Every row comes from one small tree of marks. The marks that hang from a mark follow it in brackets, in alphabetical order. Every link used is in the known rows. Which tree was each row made from?
Known rows:
S(E G J N Q): [ 1.20  1.15 -0.54 -0.08 -3.99  3.63  1.55 -0.15 -1.00 -1.95  3.24  0.18
  2.80 -4.16 -0.48 -0.21 -0.11]
Y(T(S(E H J))): [ 2.58 -0.84  0.40  0.96 -4.01 -3.51  1.94  0.23 -0.23  1.71  1.45 -0.26
  2.78 -2.38 -1.31 -0.23 -0.01]
G(S(E H J N Q X)): [ 0.64  1.22 -0.53 -1.49 -4.48  3.43  1.17  2.26 -0.38 -1.37  3.18 -2.06
  2.41 -0.75 -0.91 -0.57 -0.02]
G(S(E N)): [ 1.54 -0.34  0.70 -3.22 -4.41 -3.16  1.63  0.39 -0.69  0.21  2.83 -3.90
 -0.45 -1.01 -1.33  1.24 -0.53]
S(J X): [ 1.73 -3.85  0.87  0.68 -4.49 -2.36  1.89 -0.27 -0.88 -2.01  1.18 -3.58
  1.43  0.15 -1.17 -0.31 -2.02]
J(S(E H Q X)): [-1.05  1.69 -1.08 -2.24 -3.97 -0.71 -0.31  2.59 -0.63 -0.82  1.70 -2.05
 -0.63  2.29 -0.66 -0.70 -0.08]
J(S(E H N Q X)): [-0.86  1.90 -0.91 -1.91 -4.00  1.19  0.11  2.44 -0.16 -1.46  2.29 -0.66
  0.54  0.64 -0.62 -0.80 -0.03]
T(S(H Q(F) X)): [ 0.68  0.63 -0.75  0.59 -3.77 -4.85  0.96 -1.81 -0.21  1.83  1.60  4.27
  0.14  0.40 -0.68 -0.98 -0.42]
S(G H J N Q(F) X): [ 2.22  0.19 -0.68  2.83 -4.09  4.71  1.26 -0.64 -0.22 -2.29  3.60  4.12
  3.75 -4.08 -0.31 -2.02  0.01]
X(S(J Q)): [ 1.11 -1.82  0.31 -0.30 -4.70 -4.75  1.19 -1.14 -0.32 -0.38  1.17 -4.31
 -1.19 -0.85 -0.95  0.65 -0.25]
X(S(Q)): [ 0.76 -0.83  0.33 -1.07 -4.68 -6.62  0.38 -1.82 -0.31  0.65  1.20 -3.20
 -2.25  0.40 -0.96  0.90 -0.01]
T(S(N)): [ 1.29 -0.94  0.65 -0.14 -3.93 -6.25  2.64 -2.65  0.17  0.98  1.35  1.43
 -0.14 -0.81 -1.11  0.77 -1.58]
X(S(E G H J N Q)): [-0.31  1.59 -0.82  0.61 -4.54  2.85  1.27  0.62 -0.25 -2.16  2.86 -2.39
  2.85 -1.24 -0.67 -0.14  0.86]
X(S(E G H N)): [-0.42  1.00 -0.23  0.10 -4.59  0.12  1.27  0.15 -0.42 -1.72  2.78 -3.18
  2.33  0.89 -1.03  0.46  0.52]
G(S): [ 2.35 -1.28  1.19 -2.67 -4.52 -6.61  1.52 -0.77 -0.51  1.01  1.88 -4.50
 -2.85  0.47 -1.37  1.41 -1.07]
X(S(E H J)): [-0.44 -1.42 -0.25 -0.15 -4.65 -2.22  1.80  0.86 -0.80 -1.62  1.58 -6.15
  1.56  0.25 -1.32  0.26  0.15]
X(S(H Q)): [ 0.30  0.40 -0.30 -0.29 -4.72 -4.56  0.43 -1.33 -0.04  0.30  1.43 -2.19
 -1.24  0.39 -0.99  0.26  0.45]
T(S(N Q)): [ 1.21  0.67  0.06 -0.47 -3.87 -5.30  1.78 -2.90  0.29  1.63  1.55  3.42
 -0.66 -1.65 -0.77  0.43 -0.97]
S(H Q X): [ 0.64  0.92 -0.64  0.28 -4.46 -0.77 -0.14 -0.83 -0.36 -0.32  1.74  1.55
  0.67  0.41 -0.77 -1.16 -0.44]

Write each row's tree:
[ 0.05  0.18 -0.12 -1.69 -4.58 -3.16  0.57 -0.62 -0.52 -0.12  2.19 -2.52
  0.14 -1.01 -0.88  0.73  0.53]  X(S(E N Q))
[ 2.17 -0.68 -0.14 -0.74 -4.38 -1.44  1.02  0.59 -0.41  0.17  2.65 -1.38
 -0.36 -1.15 -0.89 -0.72 -0.12]  G(S(H J Q(F) X))
[ 0.61  2.58 -1.36  0.68 -3.93  4.44 -0.08  0.20 -1.00 -1.17  4.12  4.54
  3.92 -2.22 -0.29 -1.82  0.93]  S(E G H N Q(F) X)
[-0.27  1.70 -0.56  0.80 -4.25  5.01  0.99  1.04 -0.89 -2.91  3.39  0.37
  5.14  1.16 -0.85 -0.96 -0.34]  S(E G H N X)
[ 1.72 -2.29  0.76  1.55 -4.37  0.29  1.83 -0.14 -1.00 -2.70  1.81 -3.10
  2.26  1.52 -0.86 -0.24 -1.90]  S(G J X)
[ 1.00  0.48 -0.09  2.16 -3.85 -0.28  3.42 -1.47  0.41 -1.08  2.05  1.62
  2.55 -0.98 -0.90 -0.06 -1.21]  T(S(G H J N))
[-0.84  3.18 -1.00 -1.16 -3.92  3.38  0.01  2.56 -0.27 -2.02  2.80 -0.22
  1.18  1.75 -0.36 -0.74  0.08]  J(S(E G H N Q X))
[-0.32  0.65 -1.37  0.11 -4.29  3.21  0.52  1.62 -1.18 -1.88  2.09 -0.85
  3.49 -0.74 -0.77 -1.60 -0.11]  S(E H J Q X)
[ 0.75 -0.30  0.30 -1.11 -4.11 -3.00  1.62  0.39  0.47 -1.18  1.74 -1.78
 -1.55 -1.01 -1.07  0.17 -0.79]  J(S(H N))
[ 3.22 -2.73  0.10  0.00 -4.01 -5.10  1.39 -2.30 -0.94  0.66  1.89  0.61
 -1.45 -6.08 -0.76 -0.49 -0.39]  S(J Q(F))
[ 1.24  0.06  0.05 -2.28 -4.44  1.32  1.17  1.82 -0.68 -0.96  2.96 -3.03
  1.41 -0.75 -0.91  0.09 -0.49]  G(S(E J N Q X))
[ 3.76 -2.45  1.32  1.08 -4.09 -6.45  2.16 -1.15  0.06  2.16  0.99 -0.31
  1.01 -2.54 -1.27  0.32 -0.79]  Y(T(S(J)))
[ 0.69  0.67 -0.52  1.34 -4.16  4.90  2.61  0.69 -0.73 -3.28  3.28 -1.03
  4.71 -3.14 -0.94 -0.59 -0.25]  S(E G H J N)
[ 0.62 -0.61 -0.45 -0.37 -4.26  3.09  0.99  0.88 -0.97 -2.22  2.58 -0.21
  3.73 -2.70 -0.67 -0.94 -0.63]  S(E J N Q X)
[ 1.87  1.04 -0.16  0.38 -4.04 -2.71  0.32  0.27 -0.19  2.46  1.65  2.27
  2.61 -0.22 -0.93 -0.72  0.46]  Y(T(S(E H Q X)))
[ 0.31 -1.20  0.36  0.09 -4.54 -0.24  2.10  0.35 -0.69 -2.44  2.48 -5.26
  2.40 -0.26 -1.00  0.81 -0.17]  X(S(E G J N))
[ 0.47 -0.12 -0.37 -2.48 -3.74 -2.25 -0.03  1.58 -0.73 -0.35  2.48 -0.20
 -0.87 -1.05 -0.49 -0.49 -0.07]  J(S(E N Q(F) X))
[-0.08 -0.31  0.26 -1.05 -4.50 -3.91  0.90 -0.19 -1.19 -0.73  1.93 -5.58
  0.19  2.54 -1.05  1.17  0.01]  X(S(E G))
[ 0.70  2.44 -0.43 -0.64 -3.91  0.06  0.71  0.27  0.49 -1.07  2.44  0.60
 -1.45 -0.75 -0.46 -0.09 -0.08]  J(S(G H N Q))
[-0.12  2.38 -1.31  1.43 -4.16  8.39  0.95  1.62 -0.72 -3.38  3.52  1.47
  5.73 -1.44 -0.42 -1.70  0.09]  S(E G H J N Q X)
[-0.04  0.86 -1.21  0.57 -4.31  5.71  1.03  1.50 -0.58 -2.66  2.86  0.98
  4.92 -2.80 -0.70 -1.72 -0.05]  S(E H J N Q X)
